Known rows, with every step that occurs
fufa, rofi, metik, kobiled: -3	-14	-6	0	13	-1	-7	9	-5	-33	-1	6	8	4	3	-2	-1	-5	1	-31	-5	7	6	-10	-6	4
fefup, rofi, gokub, zalomim, leger: -6	-13	-8	11	8	-3	12	2	-5	-5	10	1	-18	1	18	11	-23	1	3	-5	16	8	1	2	25	4
fefup, rofi, metik, kobiled, leger: -4	-12	-12	-8	8	3	-2	26	-5	-44	8	2	16	8	-2	-1	2	4	13	-41	-8	16	2	-18	10	-4
rofi, gokub, tebul: -1	1	-12	-4	-3	2	4	-9	-3	9	-4	-3	-26	0	-11	6	-15	10	-17	0	4	-2	11	4	13	2
porar, rofi, gokub, zalomim, leger: -7	-13	-14	13	11	-1	11	2	-7	-7	9	1	-17	-1	11	10	-24	0	4	2	13	8	7	-4	28	12
tebul, gokub, zalomim: -2	4	-4	6	2	1	4	-22	-3	20	12	-6	-20	1	8	3	-19	2	8	-5	11	1	-14	5	22	5
gokub, zalomim, leger, kobiled, metik, rofi: -6	-14	20	13	5	5	-7	12	5	-27	-4	-2	7	-1	26	1	0	-9	-2	1	11	17	-1	6	13	16
fufa, rofi, porar: -4	14	6	3	6	-2	-13	7	5	-34	-9	0	-7	2	-8	0	-11	4	-12	2	-19	-7	-9	10	9	9
fefup, rofi, metik, kobiled, leger, zalomim: 1	-2	1	-6	11	19	-4	29	1	-41	10	-6	17	9	-2	3	8	7	4	-26	-5	5	3	-16	7	6
fefup, rofi, gokub, zalomim: -1	1	0	11	-3	-5	8	-4	-7	18	11	-6	-33	5	1	9	-24	5	8	0	7	0	-3	13	17	1
fufa, rofi, gokub, tebul: -2	8	-10	-4	2	-1	0	-11	-2	-2	-7	-2	-27	0	-11	8	-17	9	-17	-2	-1	-7	10	6	12	7
metik, kobiled, leger, zalomim: 1	2	0	-2	12	18	-8	26	2	-29	6	-7	22	8	-10	1	8	5	2	-20	-6	5	6	-17	2	13
metik, rofi: -3	-9	17	5	-4	0	-7	20	4	-2	-3	-3	1	4	6	-1	-2	-10	-2	11	3	5	5	8	10	0
leger, kobiled: 6	-17	-8	-2	-3	-8	-7	12	6	-44	-2	-2	11	0	13	3	2	-2	0	9	5	6	2	7	-14	11
fefup, rofi, porar: -6	3	15	-1	-7	-3	-4	27	3	-19	1	0	-10	4	-2	1	-3	1	-4	4	-11	-4	-10	15	17	-7
fefup, rofi, gokub: 5	-18	-2	1	-9	-4	-1	7	-6	14	7	-2	-19	8	-2	6	-11	-4	3	-1	7	4	2	14	10	-10
kobiled, metik, rofi: -5	-6	26	10	2	10	-8	7	3	-2	-6	-2	7	1	14	-4	7	-10	-4	-2	3	12	-1	4	12	7
fufa, rofi, gokub, zalomim: 1	9	-7	15	6	-5	1	-20	-6	8	4	-6	-30	3	-2	8	-29	7	2	-3	1	-2	-2	10	11	11
metik, kobiled: -3	-16	-1	3	3	-6	-6	20	-2	3	-2	4	12	5	-8	-6	6	-12	6	-15	0	9	8	-7	-7	3
leger, kobiled, metik, rofi: -3	-14	23	9	0	6	-12	13	6	-23	-7	-2	13	1	20	-3	8	-11	-4	3	6	15	0	7	6	13
fefup, rofi: -3	-2	15	-6	-8	-7	6	23	1	-6	7	2	-8	3	8	4	5	-8	11	0	3	-3	-5	10	9	-16
zalomim, leger, kobiled, metik, rofi, fefup: -2	-11	20	11	13	-5	-8	-11	6	-18	-7	-7	-1	0	16	-1	-5	-11	-6	-9	-1	19	-10	10	14	16
tebul, gokub, rofi, metik, kobiled: -3	-27	-8	-7	9	11	-5	3	-2	-12	1	7	15	4	5	-4	-2	-5	2	-31	4	9	-1	-13	7	-1
tebul, gokub, zalomim, leger: -7	-11	-11	8	12	2	9	-10	-2	-4	11	1	-9	-2	23	7	-19	-1	4	-8	18	8	-7	-4	29	8
kobiled, metik, rofi, gokub: 3	-21	5	13	-2	8	-11	-4	-5	17	-2	-5	-8	6	3	0	-11	-5	-7	-3	7	15	6	9	12	6
rofi, gokub, zalomim: 1	2	-8	14	2	-3	4	-17	-8	21	8	-7	-29	3	-2	7	-27	9	3	0	5	2	0	8	12	8

Rows
2	-26	-13	0	3	-6	-3	16	6	-57	0	2	14	-2	26	7	-1	-4	-2	7	13	12	2	2	-5	14 -> zalomim, leger, kobiled
-2	-1	5	19	2	3	1	-13	-6	20	5	-8	-25	4	5	5	-24	4	1	-1	7	8	-1	10	19	12 -> kobiled, metik, rofi, gokub, zalomim
-3	-8	-13	-4	7	-1	-6	24	-2	-26	3	1	22	8	-13	-4	3	0	12	-33	-8	15	4	-16	5	3 -> metik, kobiled, leger
5	-26	3	12	-3	5	-14	0	-2	1	-2	-6	-4	6	6	1	-10	-6	-7	0	9	16	6	12	7	10 -> leger, kobiled, metik, rofi, gokub
-2	-10	-6	-10	10	23	6	-16	0	-30	0	5	5	-2	16	3	-10	14	-7	-19	0	-1	-7	-10	12	-4 -> gokub, rofi, metik
-3	-7	-16	-6	14	3	-7	16	-4	-52	3	2	19	7	-4	-1	-2	6	9	-44	-11	14	2	-19	5	4 -> fufa, rofi, metik, kobiled, leger
-2	-1	25	12	10	-2	-8	-17	4	3	-7	-8	-6	1	6	-4	-4	-10	-5	-11	-7	14	-11	10	14	10 -> kobiled, metik, rofi, fefup
-5	-6	19	9	0	6	-16	20	7	-32	-8	-3	3	2	6	-4	-2	-1	-14	6	-8	9	-6	12	15	13 -> leger, kobiled, metik, rofi, porar
-3	-18	-19	-11	11	13	-5	10	-2	-35	6	3	24	8	-2	-3	-3	4	10	-45	-4	16	-4	-21	18	0 -> tebul, gokub, rofi, metik, kobiled, leger
0	-7	3	18	1	-1	-2	-9	-4	5	5	-8	-22	4	9	6	-23	4	1	2	9	10	0	13	13	16 -> leger, kobiled, metik, rofi, gokub, zalomim
3	9	0	-3	10	20	-5	17	3	-31	7	-10	15	5	-7	3	5	11	-1	-12	-6	1	2	-13	6	12 -> kobiled, leger, zalomim
-1	-14	5	7	12	9	-3	-8	3	-39	-3	3	18	-6	28	0	10	-2	-4	-14	10	19	-6	-5	0	21 -> zalomim, leger, kobiled, metik
1	-1	-4	-4	14	22	-7	23	0	-39	8	-7	20	7	-5	2	6	10	0	-26	-6	6	5	-20	3	12 -> rofi, metik, kobiled, leger, zalomim
2	13	9	5	15	-13	-7	-25	4	-14	-7	-5	-13	1	-3	1	-12	-5	-3	-14	-16	0	-13	10	3	10 -> fufa, rofi, fefup
-1	-2	-4	-4	13	21	-5	30	0	-42	9	-5	17	7	-10	2	6	6	4	-20	-8	5	9	-22	9	15 -> porar, rofi, metik, kobiled, leger, zalomim
-3	-4	-3	-2	-4	2	0	2	-1	9	-5	-4	-24	2	-8	6	-16	5	-17	7	5	0	13	8	18	3 -> metik, rofi, gokub, tebul
1	-7	6	-4	11	6	-3	-35	9	14	-4	-4	-3	1	0	-3	-14	-6	-3	-14	-3	3	-24	6	23	4 -> tebul, gokub, rofi, fefup
-6	-2	15	6	-3	1	-13	25	5	-19	-6	-4	-4	5	-3	-3	-9	-1	-13	13	-11	2	-3	13	18	4 -> metik, rofi, porar
-3	-21	-8	0	8	2	-3	12	-6	-19	2	5	10	4	3	-3	2	-3	2	-27	-1	12	8	-13	-5	0 -> rofi, metik, kobiled
-6	-22	-9	-1	8	1	-2	23	-7	-25	3	7	6	4	-3	-3	2	-8	7	-18	-3	10	14	-15	3	4 -> porar, rofi, metik, kobiled
2	5	-3	-3	17	20	-9	20	2	-48	5	-6	19	7	-5	3	4	8	0	-28	-9	3	4	-18	2	14 -> fufa, rofi, metik, kobiled, leger, zalomim
